In the rows, zero is written as 100.
Known rows, with every way that one mark hangs from another:
[gupulu reloto zogup [zugadi boti vizo]]: 108  89 101  88  82 103  93  55  45 111  78  98 120 140 129  63 114  43  76 119  82 105 149  89
[reloto [zugadi boti [ranon zogup] vizo]]:  89  87  92  93  52 152 126  96  56 106  77  73 132 128  62 114  84  80  97 119 126 103 145  89
[boti zogup]:  87  97  98  91  95 107  70  91  80  97 108 102 108 132  82  70  85  76 103 101  59 122 129  85
[zugadi boti vizo]:  92 120  98  89  81 100 118  63  81 109  86  76 107 134 103  96  88  81  98  94  92 103 147  95
[zogup ranon [zugadi boti]]: 111 132  93  86  89 114 148 105 100  97  95  80 131 130 111  77  84  61 100 141  72 106 134  79
[gupulu reloto [zugadi [boti zogup]]]: 113  67  88  88  89  84  98  62  35 105  91 116 116 133 106  62 104  62  82 114  55 115 154  77
[reloto [zugadi boti]]: 104  93  90  84  70 109 143  85  74 107  94 106 130 127  68  86  93  81 132 127  65 101 131 100
[vizo [reloto zugadi]]: 109 112 100  83  75 109  98 112  76 113 102  94 104 127  78  69  82  80 115 129  33 105 130 102
[gupulu [zugadi [boti [zogup ranon]] vizo]]: 103  68  95  91  97 104 110  85  67  93  99 109  95 133  84  80  98  64  55 110  78 108 161  69
[boti [zogup ranon [zugadi vizo]]]:  98 107  99  93 103 150  86 116  99  88 106  78  86 133 102  68  85  51  62 102  67 123 127  64
[reloto [zugadi [boti zogup] ranon vizo]]:  91  62  87  95  73 128 115  92  56 103  93  91 109 127  52 110  82 105  74  91  89 111 143  91
[rusam [zugadi boti vizo]]: 102 118  95  88  78 128 122  66  74 105  79  96 134 134  90  86  92  85 121 109  85  97 136  89
[zogup [zugadi boti [vizo reloto]]]: 114 148  99  87  69  98 111  78  78 111  84  63 106 131 107  90  82  63  97 114  52  96 142  84
[zugadi boti ranon [vizo reloto]]:  95 134  97  92  76  87 106  90  58 120  85  51 103 132 108 111  68 118  64  96  86 100 163 104
[ranon zogup [zugadi boti [vizo reloto]]]: 102 143  99  89  46 105 101  67  40 109  75  62 105 130  68 102  92  45  91 137  73 102 159  68
[boti [zogup ranon]]:  92  94  98  92 106 112  86 113  90  93 114  94  91 132  94  64  84  78  74 107  59 126 136  78
[vizo [reloto [zugadi ranon]]]: 100 114  96  87  77 122 101 134  66 114 101  79 120 126  80  85  67 110  94 125  60 106 136 109
[reloto [zugadi boti ranon]]:  96  94  86  88  72 119 148 106  68 108  92  93 146 126  69 102  78 112 110 126  89 103 138 106
[zugadi [ranon zogup] [vizo reloto]]:  85 133 106  95  69 129  62 112  58 111  85  46 103 132  99  99  67  85  68 109 102 110 153  90
[zugadi ranon vizo]:  75 128 100  93  96 139  91 110  79 105  94  59 117 136 109  97  69 105  73  89 113 113 141 101
[ranon [zogup [zugadi vizo]]]:  91 135 105  90  70 167  79  95  88  93  83  67 124 133  96  78  89  24 111 124 100 113 122  69
[ranon [zugadi boti [vizo reloto]]]: 104 150  97  86  66  89 115  70  51 113  84  64 102 132  87  98  88  72  85 122  52 101 156  81
[zogup ranon zugadi]: 103 139  99  86 104 141 116 129 111  93 104  79 122 132 117  61  79  55  97 137  69 115 122  77
[boti [zogup zugadi]]:  96 113  96  89  93 131  76 100  88  89 105 100 126 130  81  65  85  53 113 119  50 121 113  71
[gupulu reloto zogup [zugadi vizo]]: 101  96 108  88  94 131  60  80  54 107  86  93 115 142 136  47 111  37  70 116  79 114 137  88
[rusam [zugadi vizo]]:  95 127 101  88  90 156  90  89  85 101  88  92 128 136  96  70  86  81 115 105  83 105 124  91

Rows:
107 128 102  87  87 136  77  91  80 103  90  81 136 137 140  43  99  34 100 132  55 120 108  85 -> [gupulu reloto [zogup zugadi]]
106  82  92  94  92 129 115  82  74  95  92 102 102 132  81  79  93  86  79 101  69 109 144  71 -> [rusam [zugadi [boti [zogup ranon]] vizo]]
 80 116  97  96  63 130 109  84  61 106  76  58 127 132  88 115  79  82  84 108 134 106 155  87 -> [zugadi boti [ranon zogup] vizo]
 91 109  91  91  74 108 105  60  52  96  91  88 106 132  58  98  96  64  82 107  66 117 144  66 -> [ranon [zugadi [boti zogup] vizo]]
114 131  98  87  70 103 110  70  63 115  80  87 116 132  95  84  86  90 108 110  52  91 147  93 -> [rusam [zugadi boti [vizo reloto]]]
103 120  94  91  66  85  93  65  41 106  90  79  87 130  64  97  90  70  70 110  33 111 156  68 -> [ranon [zugadi [boti zogup] [vizo reloto]]]
 98 134  94  88  85 123 144  90  73 100  90  67 106 134  94  94  91  67  66 125  85 110 153  72 -> [zogup [ranon [zugadi boti vizo]]]
104 132 101  88  71  75 104  68  68 119  87  66  87 132 108  95  84  86  88  98  61  97 158  97 -> [zugadi boti [vizo reloto]]
 94 110  94  90  99 127  98 117  74  87 111  92 105 131  72  68  87  61  71 131  49 130 135  60 -> [boti [zogup [ranon zugadi]]]
115  98  91  83  88  87 122  69  49 112  84 104 132 135 132  64 101  65  96 126  73 105 154  90 -> [gupulu reloto [zugadi boti]]
 90 130  97  90  53 133 115  65  53  98  75  71 126 132  64 102  97  38 104 134 101 108 148  63 -> [ranon zogup [zugadi boti vizo]]
109 120 102  92  95 124  70 119  88  98 106  67  67 131 108  67  79  57  49 104  36 117 138  65 -> [boti [zogup ranon [zugadi [vizo reloto]]]]
101  75  92  87  85  84 105  71  57  95 100 132 131 130  64  77  99  66 108 126  60 107 147  77 -> [gupulu [zugadi [boti zogup]]]
105  79  88  91  69 121 121  93  45 116  84  86 144 131 105  78  95  92  87 126  77 111 133 104 -> [gupulu [reloto [zugadi boti ranon]] zogup]
 88 115  92  93  94 144  81 122  81  90 104  86 141 130  81  81  70  82  90 117  73 124 120  77 -> [boti [zogup [zugadi ranon]]]
 95  98 100  89  98 128  75 110  47 106  92  92 152 139 131  55  93  72  69 135  88 118 136  95 -> [gupulu reloto zogup [zugadi ranon]]
 96  88  84  94  81 122 113  91  56  97  92 112 157 128  61  90  78 114 106 114  75 109 136  84 -> [rusam [zugadi [boti zogup] ranon]]
105  78  85  92  56 136 131  97  38 113  74  73 136 128  95  90  87  80  92 128 103 112 146  93 -> [gupulu [reloto [zugadi boti [ranon zogup]]]]
 97 158 104  86  78 117  82  96  63 109  93  62  96 134  92  82  81  66  78 117  49 111 144  80 -> [ranon [zugadi [vizo reloto]]]
 84 103  96  90  84 161 106 124  75 105  94  72 118 132  81  95  74 102  82 101 105 111 131 104 -> [reloto [zugadi ranon vizo]]
 81  91  90  98  84 110  98  80  61 103  92  74 109 132  82 111  77 108  63  80  98 114 153  89 -> [zugadi [boti zogup] ranon vizo]
104 149  95  90  72 111 114 100  71 112  82  48 121 130 109 106  67  93  74 112  78  98 148  90 -> [zogup [zugadi boti ranon [vizo reloto]]]
 82 121  94  93  82 114 122  86  70 109  85  62 124 134 104 112  74 112  76  93 115 104 153 101 -> [zugadi boti ranon vizo]
